What can hang from each mark
D: F Q
H: K
T: E K
X: E H
M: Z
K: Q T U
U: D Q
Z: M Q
F: Q
Q: D K U Z

Every row comes from one small tree of marks. Brackets hold a mark, then the marks that hang from it, in alphabetical order. Every link used is in the known rows. Which tree was each row made from?
Known rows
[M [Z [Q [D F] [K T U]]]]: -.01,.18,.01,-.14,-.20,.14,-.25,-.15,.04,-.27,-.05,.16,.21,.33,.00,.12,.00,.07,.11,-.05,.11,.06,.14,.31,-.09,.04,.13
[D [F [Q K U]]]: -.05,.12,-.13,-.26,.15,.04,-.08,-.01,-.05,.03,-.03,-.03,-.20,-.14,-.05,-.06,.22,.15,.11,-.03,-.02,.16,-.03,.18,-.24,.22,.17
[Q [K [T E]]]: .05,.08,.22,-.07,.17,.17,.20,-.08,.00,-.21,-.15,-.02,-.18,-.01,-.35,.05,-.03,.17,.16,.14,.08,-.06,.02,-.08,.00,.12,-.08
[Q [D F] K U]: -.08,.38,-.17,-.22,-.03,-.03,-.14,-.15,-.10,.01,-.22,-.21,-.26,-.37,.06,.01,.20,-.01,.33,-.18,.13,.08,.25,.17,-.12,.27,.10
[Q D]: -.02,.09,.34,-.08,-.01,.12,.01,-.12,-.03,-.12,.08,.03,.17,.04,-.08,-.05,-.05,.14,.12,-.14,-.07,.06,.12,.01,-.03,.06,.01
[Q D [K [T E]] U Z]: -.14,.18,-.17,.03,-.25,-.01,-.14,-.36,-.03,-.37,-.22,-.32,-.40,-.53,-.01,.10,.04,-.18,.38,-.23,.23,-.01,.34,.11,.08,.05,-.08
[M [Z [Q [D F]]]]: .12,.16,.17,-.06,-.12,.16,-.25,-.10,-.04,-.15,.12,.26,.39,.41,.03,.02,-.11,.12,.11,-.08,.12,.11,.05,.30,-.27,.12,.20
[X E [H [K [U D [Q Z]]]]]: .10,.15,.09,-.06,-.08,-.10,.04,-.23,.10,-.14,.22,.10,-.06,.26,-.32,.16,.17,.09,-.17,-.26,-.27,.06,-.11,.24,-.21,-.03,-.15
[U [Q K]]: -.01,.08,.18,-.20,.03,.03,.20,.00,-.09,.07,.15,.10,-.05,.14,-.12,.05,.16,-.02,.10,-.19,.05,-.04,.16,.16,-.10,.21,.17
[H [K Q]]: -.04,.19,.26,-.12,.03,-.01,.22,-.13,.04,-.02,.17,.06,.04,.28,-.37,.02,.03,.18,-.14,.01,-.10,.06,.04,-.05,.06,.00,-.10
[Q [K T] [U D] Z]: -.18,.15,-.22,-.07,-.22,-.11,.03,-.33,-.16,-.33,-.24,-.27,-.10,-.28,.03,.14,.03,-.18,.32,-.25,.06,-.14,.30,.17,-.02,.17,-.17
[U [D [F [Q [K [T E]]]]]]: -.08,.03,.04,-.17,.13,.21,-.05,-.17,.06,-.53,-.27,.05,.00,.05,-.08,.02,-.13,.36,.09,.02,.03,.03,.05,.27,-.17,.05,-.12
[K [T E] [U [D F Q]]]: -.19,.04,.18,.00,.01,.54,-.05,-.13,.30,-.62,-.26,.06,.01,.19,-.16,.11,.03,.45,-.18,.13,.16,-.09,-.06,.19,.21,-.17,-.27
[F [Q K Z]]: -.06,-.11,-.04,-.12,-.02,-.07,.00,-.04,-.07,-.07,.18,.07,-.05,-.12,-.05,.05,.05,-.05,.17,-.22,-.09,.16,.02,.06,-.17,.05,.17
[F [Q D K U]]: -.12,.06,-.13,-.17,-.17,-.04,.02,-.12,-.02,-.05,-.03,.00,-.19,-.36,-.04,-.01,.08,-.12,.23,-.30,-.15,.05,.19,.11,-.14,.03,.26
[F [Q D [K T] U Z]]: -.20,-.03,-.27,-.12,-.29,-.15,-.10,-.30,-.07,-.29,-.06,-.15,-.26,-.47,.05,.06,.08,-.20,.25,-.33,-.07,.06,.32,.11,-.03,-.04,.09
[X [H [K Q [T E] U]]]: -.13,.08,.24,.06,.03,.19,.20,-.22,.19,-.21,.12,.00,-.08,.34,-.55,.20,.08,.22,-.29,.04,-.12,-.05,-.14,-.12,.20,-.20,-.21
[X E [H [K T U]]]: .18,.15,.19,-.07,.06,-.06,.17,-.21,.11,-.10,.12,.08,-.14,.24,-.55,.10,.19,.23,-.23,.04,-.36,.01,-.20,-.04,-.11,-.03,-.23
[T E K]: .00,.03,.52,.04,.14,.51,.05,.07,.15,-.22,.02,.05,-.08,-.16,-.47,.02,-.18,.34,.13,.20,-.04,.05,-.29,.03,-.02,.06,-.24
[Q U]: -.01,.13,.19,-.07,.01,.13,.16,-.05,-.05,.13,.09,-.05,.01,-.03,-.19,-.09,.14,.02,.09,-.08,-.10,-.06,-.07,.03,-.09,.23,.08
[D [Q K]]: .13,.22,.12,.05,.04,.12,.20,.15,-.17,.20,.07,.26,.13,.01,-.11,.14,.07,.05,.12,-.08,.17,-.05,.03,-.16,-.12,.13,.17
[U [D F [Q [K T]]]]: -.02,.25,-.01,-.08,.06,.15,.02,-.08,-.15,-.29,-.27,.13,.21,.08,.06,.15,-.04,.28,.10,-.02,.21,-.08,.17,.11,-.14,.13,-.12
[Z M Q]: .18,.08,.17,.15,-.27,.31,-.01,.34,-.33,.32,.30,.37,.31,.16,-.16,-.03,-.23,.26,.20,.03,.20,.02,-.13,-.04,-.31,.31,.20
[X E H]: .27,.10,.33,.01,.23,-.02,.17,-.04,-.01,.11,.25,.16,.09,.20,-.39,-.01,.14,.20,-.08,-.02,-.26,.02,-.33,.01,-.30,.08,.02
[H K]: .14,.19,.27,-.12,.08,.01,.18,-.09,-.09,.04,.13,.10,.02,.22,-.39,.01,-.06,.18,.02,.00,-.15,.09,.02,-.13,-.15,.22,-.13
[X E [H [K T [U Q]]]]: .14,.13,.17,-.11,.00,-.07,.17,-.23,.11,-.11,.17,.09,-.19,.27,-.50,.12,.24,.17,-.27,-.04,-.33,-.01,-.11,.07,-.10,-.04,-.18
[Q [Z M]]: .15,.00,.20,.14,-.10,.13,-.01,.02,-.22,.07,.31,.11,.17,.10,-.10,-.06,-.09,.14,.18,-.11,.18,.10,-.11,.03,-.13,.25,-.11

Which tree is each row?
-.19,.01,.08,-.12,-.23,.25,-.22,-.07,.11,-.15,.24,.01,-.03,.16,.08,.01,.22,.13,-.04,-.25,.16,.13,.08,.38,.14,.03,-.03	[K [U [Q [D F] [Z M]]]]
.17,.16,.16,-.05,-.09,.10,-.03,.01,-.09,.02,.14,.30,.34,.41,-.12,.09,-.10,-.01,.17,-.07,.07,.01,-.02,.20,-.29,.18,.27	[M [Z [Q K]]]
-.05,.09,-.07,.03,-.25,.13,-.04,.00,-.07,-.10,.03,.04,.06,.02,-.03,.12,-.02,.05,.27,-.25,.18,.04,.02,.22,.01,.15,-.14	[Q [K [U D]] [Z M]]
-.15,.03,.10,-.19,-.18,.04,.08,-.27,.08,-.29,.13,-.04,-.17,.24,-.29,.12,.14,.08,-.17,-.08,-.12,.03,.19,.06,.18,.01,-.26	[H [K T [U [Q Z]]]]
-.27,-.17,-.13,-.17,-.18,.02,-.03,-.19,.08,-.43,-.02,-.02,-.05,-.07,-.03,.12,.06,.00,.06,-.21,-.16,.05,.12,.18,.05,-.13,-.03	[F [Q [K T [U D]] Z]]
.08,.18,.02,.11,-.08,.22,-.13,-.02,-.20,-.19,-.01,.22,.35,.12,.16,.07,-.13,.30,.12,-.15,.34,.03,.04,.20,-.21,.18,-.15	[U [D F [Q [Z M]]]]
-.12,.14,-.23,-.08,-.27,.07,-.33,-.19,-.08,-.32,-.12,-.16,-.22,-.19,.09,.11,.10,.15,.24,-.11,.33,.16,.25,.20,.15,.09,-.26	[Q [D F] [K T U] [Z M]]
-.25,.12,.23,-.15,.06,.11,-.06,-.15,.13,-.19,.09,-.06,.14,.15,-.01,-.05,.13,.25,-.10,-.02,.08,.10,.08,.18,.16,-.13,.01	[K [Q [D F]]]
-.17,.03,.00,.01,-.21,.34,-.10,-.13,.05,-.45,-.12,.07,.17,.18,.01,.12,.04,.34,-.11,-.01,.18,-.07,.05,.18,.20,-.05,-.34	[K T [U [D F [Q [Z M]]]]]
.05,.17,.02,.05,.11,.15,-.19,.04,-.16,.02,.16,.12,.15,.06,.13,.08,.16,.21,.02,-.04,.35,.17,-.05,.03,-.15,.16,.02	[D F [Q Z]]
-.52,-.01,.14,-.23,-.04,.28,.02,-.27,.36,-.63,-.14,-.14,.15,.37,-.09,.06,.20,.38,-.35,.11,-.06,-.09,.05,.31,.47,-.33,-.30	[K Q T [U [D F]]]
-.16,.06,.01,-.11,-.04,.05,-.04,-.02,.04,-.03,.14,-.12,-.06,.01,-.07,.13,.22,-.07,.16,-.18,.03,.12,-.02,.10,.10,.08,.01	[Q [K U] Z]
-.51,.01,.15,-.23,-.09,.23,-.08,-.28,.37,-.52,-.06,-.19,-.01,.20,-.07,.03,.29,.31,-.32,.09,-.01,.01,.13,.21,.56,-.37,-.20	[K [Q [D F]] T U]
-.06,.11,.29,-.04,.04,.12,.22,-.25,.15,-.34,-.01,.00,-.16,.22,-.51,.04,-.06,.28,-.18,.19,.00,-.02,.05,-.08,.18,-.10,-.26	[H [K Q [T E]]]
-.12,-.16,.07,-.07,-.15,.00,-.14,-.17,-.01,-.25,.23,.05,.08,-.13,.05,-.02,-.04,.00,.10,-.31,-.13,.20,.11,.11,-.10,-.09,.11	[F [Q D Z]]
-.15,.20,-.03,-.06,-.20,.22,-.14,.09,-.17,.02,.01,.05,.24,.00,.06,.03,-.04,.14,.16,-.07,.05,-.01,.03,.19,-.31,.24,.24	[Z [Q [U [D F]]]]
.34,.22,.24,-.02,.15,-.14,.19,-.12,-.04,.11,.22,.16,-.05,.21,-.51,.05,.08,.20,-.09,-.03,-.31,.08,-.23,-.06,-.35,.11,-.09	[X E [H K]]
-.30,.07,.13,-.03,-.22,.14,-.05,-.37,.33,-.55,.01,-.14,-.24,.10,-.32,.12,.04,.17,-.20,-.02,.02,.08,.15,.09,.41,-.33,-.32	[H [K [Q D Z] [T E] U]]
-.27,.16,.06,.00,-.27,.20,-.18,-.10,.00,-.15,.07,-.16,-.04,-.37,-.05,.03,.03,.13,.14,-.07,.10,.10,.03,.24,.16,-.01,-.28	[T [K [Q [D F] U [Z M]]]]
-.11,-.03,-.20,-.11,-.13,-.09,.00,-.09,-.08,.01,.12,-.05,-.19,-.32,-.03,.03,.15,-.19,.22,-.29,-.09,.10,.05,.12,-.18,.10,.22	[F [Q K U Z]]
-.15,.04,.17,.10,-.25,.08,-.06,-.14,.01,-.14,.26,.02,.18,.06,.00,-.03,-.03,.10,.04,-.19,.21,.07,.10,.15,.19,-.13,-.06	[K [Q D [Z M]]]
-.23,.03,.15,-.12,-.26,.36,-.22,.00,.07,-.19,.15,-.02,-.06,-.14,-.07,.09,.09,.21,.06,-.10,.01,.14,.00,.32,.15,.04,-.29	[T [K [U [Q [D F] [Z M]]]]]
